Each row was made from one walk, in order. Every step used is in the known rows, and no mark comes twice. Write each row's walk.
Known rows
vavuges/visane/vuda/nizo/busug/mibuf: [ 3.59 -0.41 -1.44  2.79  0.47  2.74  1.30 -0.67 -3.23  0.29 -3.24  0.41
 -3.53  1.79  2.65  2.78  0.82  4.81  4.14 -3.84 -2.49 -0.26 -2.52]
senab/guluk: [-2.33 -1.20 -2.15  1.82  2.88  3.32  2.28  1.18 -1.21  0.97 -4.30  0.71
 -2.91  6.32  1.19  4.89 -2.94 -0.31  2.65 -4.91 -0.40 -1.84 -3.14]
ruduga/vavuges/visane/guluk: [-4.69 -1.06 -1.19  4.76  2.22 -3.22  4.32  0.05 -2.55  2.76 -3.76 -1.42
 -0.52  4.94  5.89  1.12  0.22  0.14  3.42 -3.63  2.14  1.14 -2.28]
vavuges/nizo/busug: [ 1.41  2.05 -0.68  6.30 -2.76  2.99  1.33  1.59 -0.44  0.15 -2.59 -1.37
 -1.63  3.48  2.15  1.43 -0.16  5.83  3.39 -6.37 -3.47 -0.81 -2.29]
vuda/visane: [-0.77 -3.34 -1.97  3.84  0.20 -0.32  2.17  1.22  2.87 -2.12 -6.48  3.68
 -0.41  2.32  1.79  3.38  3.39  1.30  3.72 -1.97 -0.21 -2.83 -4.43]
nizo/busug: [-1.01  1.24 -1.29  3.56 -0.54  2.46  0.98  0.83  0.88 -0.46 -2.51  1.27
 -2.91  3.71  0.84  1.70  0.78  2.89  2.15 -4.43 -2.86 -2.19 -2.45]
guluk/nizo/busug/mibuf: [ 1.71 -3.24 -2.44  3.05 -3.06  5.46 -0.12  1.68 -1.06  2.98 -0.91  1.28
 -2.30  1.17  0.76  3.88 -0.26  2.60  3.81 -6.08 -0.17  0.75 -6.82]
visane/vuda/nizo: [-1.00 -0.27  2.10  3.37  4.28  1.79  1.91 -1.62 -1.62  0.07 -6.28  0.28
 -2.91  3.35  6.22  1.55  3.50  0.81  4.84 -4.02 -7.06  0.03 -1.63]
senab/guluk/ruduga/vavuges/nizo: [-2.26 -0.94 -2.91  5.60  3.54  2.03  2.87  0.34 -0.85  4.22 -4.72 -1.29
  3.34  1.37  2.33  3.30 -0.85  0.58  4.96 -6.25  0.25 -1.05 -5.27]
vavuges/visane/guluk: [-2.96 -0.92 -1.42  3.16  0.88 -2.17  4.28  0.66 -2.23  0.06 -3.36 -0.61
 -3.00  6.06  4.91  1.90 -0.98  2.12  3.21 -3.89  2.16  1.22 -1.05]
nizo/busug/visane/guluk/fakad/pigamiv: [-2.19 -1.62 -5.35  6.78 -3.45  3.80  1.86  0.26 -4.88 -0.74 -4.48  0.34
 -2.84  3.17  5.00 -2.53 -1.99  0.48  2.91 -3.21 -3.43  2.01 -1.44]
nizo/busug/visane/vavuges: [-0.09 -1.92 -2.04  5.63 -2.24  0.77  3.73  0.78 -1.44  2.33 -1.98  1.73
  0.67  1.80  1.48 -0.47 -1.55  1.95  2.61 -5.94 -1.13  0.45 -3.02]
vuda/visane/vavuges/ruduga: [-0.20 -6.99  0.35  3.36  0.13 -3.99  1.59  1.34 -0.57  0.44 -6.96  3.67
  3.10  1.04  2.07  2.90  4.25  1.11  3.60 -2.80  2.05 -2.44 -4.17]
ruduga/vavuges/nizo: [-2.05 -0.63 -0.31  8.71  1.40  1.50  3.43  1.16 -1.68  4.27 -4.82 -2.01
  1.47  2.52  4.08  1.28  0.31  1.40  5.08 -4.60 -1.28  0.30 -5.19]
vuda/visane/guluk/nizo: [-1.79 -4.69  0.42  2.81 -2.98 -0.83  0.97  1.20  0.59  1.01 -4.34  0.79
  0.69  2.86  6.91  3.62  3.61  1.03  4.34 -6.93 -0.62  2.12 -4.85]
busug/visane/vuda: [-3.73 -2.83 -2.13  4.96  2.12  3.76  5.01  0.15 -2.87 -0.12 -3.71  1.48
 -4.92  3.59  3.53  0.88 -1.71  2.34  3.67 -0.45 -3.16  2.91 -2.62]
visane/guluk: [-4.56 -1.48 -1.66  3.82  0.97  0.49  4.60  1.84 -0.78  0.05 -2.29 -0.45
 -3.46  6.80  6.61  0.43  0.42  0.04  4.20 -5.34 -1.19  1.99 -1.97]
busug/visane/guluk/fakad: [-4.28 -4.91 -6.12  4.34  2.94  0.64  4.13 -0.44 -4.63 -1.48 -5.69  0.87
 -2.39  3.64  3.98 -0.92 -1.59 -1.66  4.98 -2.37 -2.42  2.96 -2.38]
ruduga/vavuges: [-4.98 -1.70 -0.96  5.88  3.95  0.68  3.12  0.19 -0.06  3.83 -4.85  0.73
  0.23  2.86  2.78  1.43  1.39 -2.27  3.76 -2.37 -0.81 -1.25 -5.50]
visane/vuda/nizo/busug: [ 0.54  2.23  1.86  3.07  1.25  2.27  0.22 -1.51 -0.91 -0.80 -4.31 -0.09
 -2.85  3.07  5.26  1.06  3.84  3.51  3.28 -5.78 -8.42 -1.09 -0.52]
vuda/visane/vavuges: [-0.39 -3.16 -0.85  5.55 -0.22 -1.96  2.73  1.36  1.59  0.71 -5.66  3.10
  2.94  1.89  2.76  1.04  3.88  1.29  3.16 -4.78  0.17 -2.34 -4.63]
guluk/ruduga: [-3.45 -2.20 -3.90  2.00  4.35  1.53  2.39 -0.36  2.72 -0.36 -4.03  3.65
 -0.66  0.71 -0.49  2.53  1.63 -0.57  4.15 -2.99  0.81 -2.52 -4.47]
guluk/nizo/busug: [-0.10 -0.36  0.76  2.66 -2.66  2.99 -1.70  0.15  0.16  2.08 -2.62  0.83
 -1.13  1.60  1.47  3.68  1.44  2.83  2.22 -6.82 -2.89 -0.71 -4.39]

Write each row's walk
[ 1.15 -6.86  0.62  1.11 -3.11 -0.29  0.07  0.46 -4.93  4.31 -3.96  1.28
  2.65  1.01  0.93  5.09 -2.45  1.48  2.45 -7.46  1.35  0.90 -3.75] : senab/guluk/nizo/busug/visane/vavuges/ruduga
[-0.18  2.05  0.29  2.59  3.81 -1.03 -0.05 -3.90 -0.52  1.05 -5.47  0.41
  1.42 -0.96  3.17  1.79  4.75  3.04  3.17 -4.46 -4.60 -2.53 -1.47] : guluk/ruduga/vavuges/visane/vuda/nizo/busug
[ 0.61 -3.26 -0.31  4.91 -3.96  1.08  1.50  0.09 -1.87  4.47 -2.09  1.20
  2.13  0.13  1.77  1.08 -1.10  1.86  2.69 -7.86 -1.23  1.64 -4.56] : guluk/nizo/busug/visane/vavuges
[-0.39  0.06  0.81  2.07 -3.81 -0.34 -0.55 -0.17 -1.86  1.80 -1.78 -1.23
 -1.20  3.35  4.14  3.34  0.57  4.37  1.87 -7.86 -0.61  1.27 -2.15] : vavuges/visane/guluk/nizo/busug
[ 3.49 -1.14 -2.96  7.51 -3.38  4.07  2.79  3.17 -2.32  3.15 -0.36 -0.92
 -0.05  2.23  2.20  0.27 -1.06  5.51  4.54 -7.51 -0.25  0.88 -5.11] : visane/vavuges/nizo/busug/mibuf
[-0.94  1.32 -2.35  6.49  0.16  1.72  1.22  0.14  0.90  2.31 -2.91 -0.72
  2.60 -0.11  1.73  0.93  1.95  3.58  4.05 -6.26 -2.11 -1.72 -4.18] : guluk/ruduga/vavuges/nizo/busug
[-0.14 -1.69  0.30  2.57 -5.28 -0.11 -0.71  1.09  1.22 -0.10 -2.63  0.42
  0.24  2.61  5.81  2.90  4.01  3.79  2.88 -8.32 -2.75  0.80 -3.49] : vuda/visane/guluk/nizo/busug
[-0.41 -1.93 -1.43  3.04 -2.41 -0.29  4.37  0.21 -1.43 -0.40 -2.38 -0.49
 -1.94  4.23  7.07  0.21 -0.49  0.50  5.03 -7.41 -4.26  2.87 -0.15] : vuda/nizo/busug/visane/guluk
[-2.80 -2.35 -5.25  7.63  0.35  0.43  3.26 -0.30 -5.41  0.89 -4.79 -2.29
  0.92  2.07  5.52 -2.13 -0.92  1.12  5.30 -4.99 -4.17  3.34 -2.38] : ruduga/vavuges/nizo/busug/visane/guluk/fakad
[ 0.24 -3.37 -1.26  3.17 -4.17  3.07  0.98 -0.12 -1.05  2.02 -2.34  1.76
 -1.21  0.55  0.67  3.43 -2.09  1.91  3.01 -5.34 -1.67  1.55 -4.29] : guluk/nizo/busug/visane
[ 1.98 -1.80 -1.22  3.15 -1.58  1.24  2.39 -1.02 -0.34 -0.08 -4.28  1.70
 -1.10  1.29  2.13  2.13 -0.84  0.49  4.50 -5.22 -4.20 -0.24 -1.82] : vuda/nizo/busug/visane
[-1.97 -1.16 -4.35  5.04  1.50  5.62 -0.12 -0.17 -4.80  0.60 -7.63  1.06
 -2.38  4.05  1.65  1.57 -2.78 -1.37  2.24 -2.43 -2.05 -2.16 -3.20] : senab/guluk/fakad/pigamiv
[-5.63 -3.74 -3.95  3.98  3.36 -2.69  3.77 -0.04  3.09  0.93 -4.76  2.10
  3.67  0.73  5.38  0.89  5.40 -1.73  4.92 -4.07  0.93 -0.87 -5.16] : vuda/visane/guluk/ruduga/vavuges
[ 2.15 -1.73 -0.18  4.83 -1.72 -0.47  2.90 -0.81 -1.37  2.49 -3.78  1.37
  2.03  0.84  3.13 -0.11  0.04  0.71  3.90 -7.76 -3.47  0.01 -2.22] : vuda/nizo/busug/visane/vavuges
[-3.91 -1.15 -2.51  6.96  2.13  0.06  4.46  0.84 -0.31  3.35 -3.30 -2.14
  2.94  1.72  6.23  0.04  1.70  0.94  6.01 -6.46 -0.27  1.70 -4.50] : visane/guluk/ruduga/vavuges/nizo
[ 0.96 -2.68 -1.18  8.72 -2.22  0.99  5.29  1.74 -3.15  3.74 -3.49 -0.79
  1.92  1.92  3.24 -0.09 -2.98  3.01  5.09 -6.27 -0.16  2.54 -4.01] : busug/visane/vavuges/nizo
[-4.15 -1.24 -3.59  7.64  1.08  0.39  1.56 -1.15 -5.85  2.43 -7.23 -0.74
 -0.09  2.84  5.50 -1.56 -0.08 -1.22  2.82 -1.38  0.02  0.20 -2.74] : ruduga/vavuges/visane/guluk/fakad/pigamiv
[-3.04 -2.32 -3.12  3.36  1.92 -1.65  3.62 -1.89  0.79  2.21 -3.21  0.68
  3.35 -0.28  6.03  0.00  2.66 -2.49  5.57 -6.98 -2.74  0.81 -2.88] : vuda/nizo/busug/visane/guluk/ruduga/vavuges
[-3.15 -1.92 -4.57  0.10  4.92  2.61  2.00 -0.18  1.35  0.01 -4.22  2.63
 -0.52  2.68 -0.81  4.80 -1.21 -0.87  3.32 -4.94  1.16 -2.91 -3.85] : senab/guluk/ruduga
[-2.07 -0.14 -3.69  5.16  1.19  4.15  3.42 -0.45 -3.20  1.91 -2.61 -1.23
  0.02  1.23  3.18  1.54 -2.16  4.57  3.63 -4.97 -3.56  1.86 -2.57] : senab/guluk/ruduga/vavuges/nizo/busug/visane/vuda
[-3.50 -1.63 -2.99  3.28  5.26 -2.20  2.34 -2.27  0.26  2.96 -5.72  2.19
  2.21 -0.65 -0.74  3.36  1.01 -0.32  3.19 -1.13  4.11 -3.19 -4.69] : guluk/ruduga/vavuges/visane
[-1.02  0.03  2.45  4.15  5.32 -1.44  1.80 -3.24 -3.30  2.63 -7.63 -0.59
 -0.17  1.72  5.70  2.29  3.25  0.90  4.16 -2.61 -4.07 -0.64 -1.91] : ruduga/vavuges/visane/vuda/nizo
[-0.48 -2.53  0.57  3.62  2.72  1.80  3.72 -1.76 -2.58  0.23 -6.11  1.01
 -2.63  2.19  5.76  1.56  0.73  0.32  5.28 -3.12 -6.25  1.90 -1.75] : busug/visane/vuda/nizo
[ 1.82  2.11  0.15  7.71 -3.19  1.52  1.73  1.72 -1.40  2.30 -2.12 -1.65
  1.26  2.80  2.99 -0.38  0.48  6.01  3.10 -8.53 -3.02 -0.56 -2.53] : visane/vavuges/nizo/busug
[-2.82 -1.09 -0.96  5.05  3.64 -1.94  2.64 -1.18 -1.70  3.65 -5.96  0.57
  0.37  2.11  0.76  3.20 -0.20  0.10  2.76 -0.98  2.88 -2.12 -4.25] : ruduga/vavuges/visane
[-3.09 -2.96 -6.15  4.01  0.88  0.84  2.83 -0.44 -4.11 -2.13 -4.34  0.48
 -2.50  3.34  3.50 -1.25 -1.05  0.48  4.08 -3.76 -3.74  2.25 -1.29] : nizo/busug/visane/guluk/fakad
